What can hang from each mark:
Z864: Z79
Z782: Z67 Z250
Z79: Z28
Z405: Z28 Z537
Z537: Z405
Z526: Z79 Z98
Z28: Z405
Z250: Z67 Z537 Z782
Z98: Z250 Z526

Each row was made from one small tree. The marks that hang from a mark follow it in brackets, in the order of their numbers. Every link used is in the known rows. Write each row's tree.
Known rows:
Z28(Z405): 82; 26; 72; -30; 30; -58; 58; 35; 58; -17; 27; 66; 18; -54; 64; -22; -12; -2; 14; -34
Z526(Z98(Z250)): 63; 29; 16; -21; -18; -43; 37; 55; -34; -28; 25; 57; -28; -18; 80; 21; 1; 12; 30; -35
Z537(Z405): 43; 12; 33; -66; 28; -39; -3; 62; 65; -43; 18; 36; 13; -59; 43; 14; -3; -11; -5; -17
Z526(Z79 Z98(Z250)): 22; 42; 10; -10; -50; -45; 37; 16; -63; -1; 2; 34; -40; 2; 64; 7; -11; -7; 41; -51
Z782(Z67 Z250): 99; -17; 24; -94; -3; -69; 32; 71; 13; 19; 10; 32; 10; -73; 24; 32; 37; -27; 110; 17
Z250(Z67 Z537(Z405(Z28)) Z782): -14; 1; 12; 31; 92; 52; 35; 6; 76; -1; 68; -11; 56; 0; 3; -9; 7; 96; -98; 10
Z864(Z79(Z28(Z405))): 65; 17; 54; -4; 67; -26; 70; 21; 21; 10; -26; 20; -22; -36; 27; -21; -54; -14; 48; -66
Z98(Z250(Z67 Z537(Z405(Z28)) Z782) Z526): -58; 20; 44; 58; 53; 61; -20; 13; 13; -32; 71; 19; 57; 65; 19; -34; 0; 111; -102; 26
Z250(Z67 Z537(Z405) Z782): 6; 15; 46; 23; 74; 59; -11; 32; 83; -25; 75; -29; 84; -11; 8; 11; 8; 74; -76; 38
Z782(Z67 Z250(Z537(Z405(Z28)))): 19; -42; 17; -66; 39; -19; 32; 37; 44; 12; 19; -10; 0; -57; -18; 9; 47; -5; 50; 56
Z782(Z67): 98; -1; 49; -70; 10; -103; 47; 71; 27; -4; 15; 59; 16; -42; 38; 22; 27; -15; 58; -14
Z98(Z250(Z782)): 89; 38; 7; 7; 24; -6; -13; 59; 10; -12; 41; 65; 39; -16; 76; 14; -20; 53; 20; -51
Z526(Z98(Z250(Z537))): 30; 24; 45; 15; -25; -17; 48; 44; -38; -14; 49; 20; -17; 1; 59; 22; 20; 41; 17; 13
Z405(Z537): 65; 5; 33; -69; 0; -62; 98; 76; 9; 25; 22; 57; 22; -43; 49; 11; 6; 15; -14; -52
Z98(Z250): 85; 35; 33; -39; -2; -56; 14; 63; 6; -27; 31; 82; -4; -22; 73; 28; -14; 12; 21; -34
Z98(Z250(Z67 Z537 Z782) Z526(Z79)): -44; 45; 74; 74; -24; 30; -10; 0; -48; 10; 62; -2; 73; 88; 29; -21; -3; 96; -45; 13
Z526(Z79(Z28(Z405(Z537))) Z98(Z250)): 39; 44; 13; 2; -7; 9; 106; -1; -97; -14; -49; 20; -22; 15; 39; -52; -39; -35; -2; -67
Z864(Z79(Z28)): 62; 3; 21; -28; 42; -36; 70; 47; -4; 25; -28; 6; -36; -28; 29; 19; -36; 1; 50; -71
Z864(Z79): 46; 10; 36; -37; 22; -60; 47; 58; 30; 48; 25; 41; -23; -38; 38; 26; -32; 8; 55; -63
Z98(Z250(Z67 Z537(Z405) Z782)): 13; 39; 42; 34; 75; 80; -49; 40; 55; -50; 82; 1; 75; 20; 17; 16; -14; 71; -80; 42

Which tree is each row?
-16; -22; 15; -41; 51; 34; 46; 8; 58; 5; 49; -21; 6; -35; -15; 19; 15; 45; -51; 52
Z782(Z250(Z67 Z537(Z405(Z28))))
27; 53; 21; 13; 15; 30; 112; -19; -84; -20; -26; 10; -5; 41; 19; -44; -43; -14; -64; -41
Z526(Z79(Z28(Z405(Z537))) Z98(Z250(Z67)))
38; 28; 31; 6; -5; -26; 94; -26; -51; -11; -52; -15; -33; -22; 45; -46; -15; -25; 31; -58
Z526(Z79(Z28(Z405)) Z98)
-27; 48; 110; 63; -4; 24; 37; -33; -59; -39; -2; -8; 28; 84; 15; -56; -26; 35; -55; 27
Z98(Z250(Z67 Z537) Z526(Z79(Z28(Z405))))
-57; 16; 0; 17; -10; 7; 36; -14; -37; -9; 14; -4; -46; 22; 19; -16; -3; 15; -17; -9
Z526(Z79 Z98(Z250(Z537(Z405(Z28)))))
12; 53; 15; -6; -26; -21; 42; 0; -55; -12; 25; 24; -19; 29; 42; 15; -17; 12; -21; -26
Z526(Z79 Z98(Z250(Z67)))
9; 33; 48; -7; -51; -41; 14; 19; -95; -27; -51; 29; -14; 41; 57; -23; -16; 3; 20; -51
Z98(Z250 Z526(Z79(Z28)))
1; -3; 51; -46; 33; 44; 1; 40; 62; -17; 57; -34; 36; -47; -7; 37; 18; 23; -28; 78
Z782(Z250(Z67 Z537(Z405)))
-34; 38; 70; 68; -48; 11; -19; 18; -57; 23; 40; 6; 57; 59; 49; -29; 2; 78; 13; -10
Z98(Z250(Z537 Z782) Z526(Z79))
21; -21; 11; 2; 76; -4; 22; 34; 64; 4; 37; 0; 47; -17; -2; -20; 35; 47; 2; 14
Z250(Z537(Z405(Z28)) Z782(Z67))
50; 17; 39; 10; 56; 28; -57; 69; 39; -43; 51; 14; 68; 0; 11; 7; 11; 22; 24; 46
Z98(Z250(Z537(Z405) Z782(Z67)))
-31; 18; 12; 17; 46; 32; 43; 2; 4; -45; 59; 10; -20; 23; 17; 4; 7; 57; -88; 31
Z526(Z98(Z250(Z67 Z537(Z405(Z28)))))
61; 12; 45; -19; 67; -11; 114; 44; 1; 34; -32; 24; -7; -26; 15; -35; -58; -19; 14; -78
Z864(Z79(Z28(Z405(Z537))))
68; -6; 51; 11; 30; -29; 32; 60; 33; 25; 54; -1; 70; -17; 21; 8; 44; 53; 47; 21
Z250(Z537 Z782(Z67))
-51; 20; -26; 60; 13; 58; 10; -20; -37; 7; 27; -20; -4; 29; 24; -34; -8; 56; -18; -22
Z526(Z79 Z98(Z250(Z537(Z405(Z28)) Z782)))
65; 27; -30; 20; -2; -4; 26; 11; -98; -13; -44; -14; -3; 25; 30; -13; -1; -6; 75; -46
Z526(Z79(Z28) Z98(Z250(Z782(Z67))))
-5; 35; 26; 41; -14; 29; 73; -21; -89; -18; -1; -47; -25; 56; 14; 16; -5; 33; -35; 10
Z526(Z79(Z28) Z98(Z250(Z67 Z537)))
-4; 42; 64; -15; -66; -67; -2; 31; -62; -7; 4; 63; 3; 36; 65; -18; -12; 11; 25; -40
Z98(Z250 Z526(Z79))
14; 9; 39; 16; 48; 36; -16; 49; 69; -15; 52; -19; 67; -37; 30; 5; 14; 56; -17; 12
Z250(Z537(Z405) Z782)
-54; 25; 71; 17; -32; 20; -26; 16; -62; -58; -34; -28; 5; 51; 19; -29; -7; 2; -16; 18
Z98(Z250(Z537(Z405)) Z526(Z79(Z28)))
-2; 11; 54; -17; -50; -60; 55; 12; -72; -4; -58; -2; -9; 12; 47; -29; 3; 7; 20; -54
Z98(Z526(Z79(Z28)))
-29; 38; 55; 80; -6; 57; 10; -11; -83; -7; 10; -37; 57; 93; 18; -25; -6; 89; -52; 4
Z98(Z250(Z67 Z537 Z782) Z526(Z79(Z28)))
35; 14; 53; 36; 49; 24; 47; 27; 44; 20; 81; -13; 77; -3; 28; 18; 15; 101; -50; 16
Z250(Z67 Z537 Z782)
-46; 29; 48; 61; -6; 67; -51; 10; -59; -43; -21; -42; 49; 58; 20; -42; -10; 43; -14; 3
Z98(Z250(Z537(Z405) Z782) Z526(Z79(Z28)))
41; 40; -27; 39; -12; 27; 30; -1; -96; -8; -37; -15; -11; 18; 55; -11; -20; 22; 33; -74
Z526(Z79(Z28) Z98(Z250(Z782)))
6; 18; 57; 53; -23; 1; -4; 17; -96; -1; -22; -25; 51; 74; 13; -35; 19; 41; 50; 8
Z98(Z250(Z537 Z782(Z67)) Z526(Z79(Z28)))
-51; 46; 15; 61; 21; 86; -28; -6; -14; -25; 53; -44; 44; 47; 7; -5; -13; 52; -57; 28
Z526(Z79 Z98(Z250(Z67 Z537(Z405) Z782)))
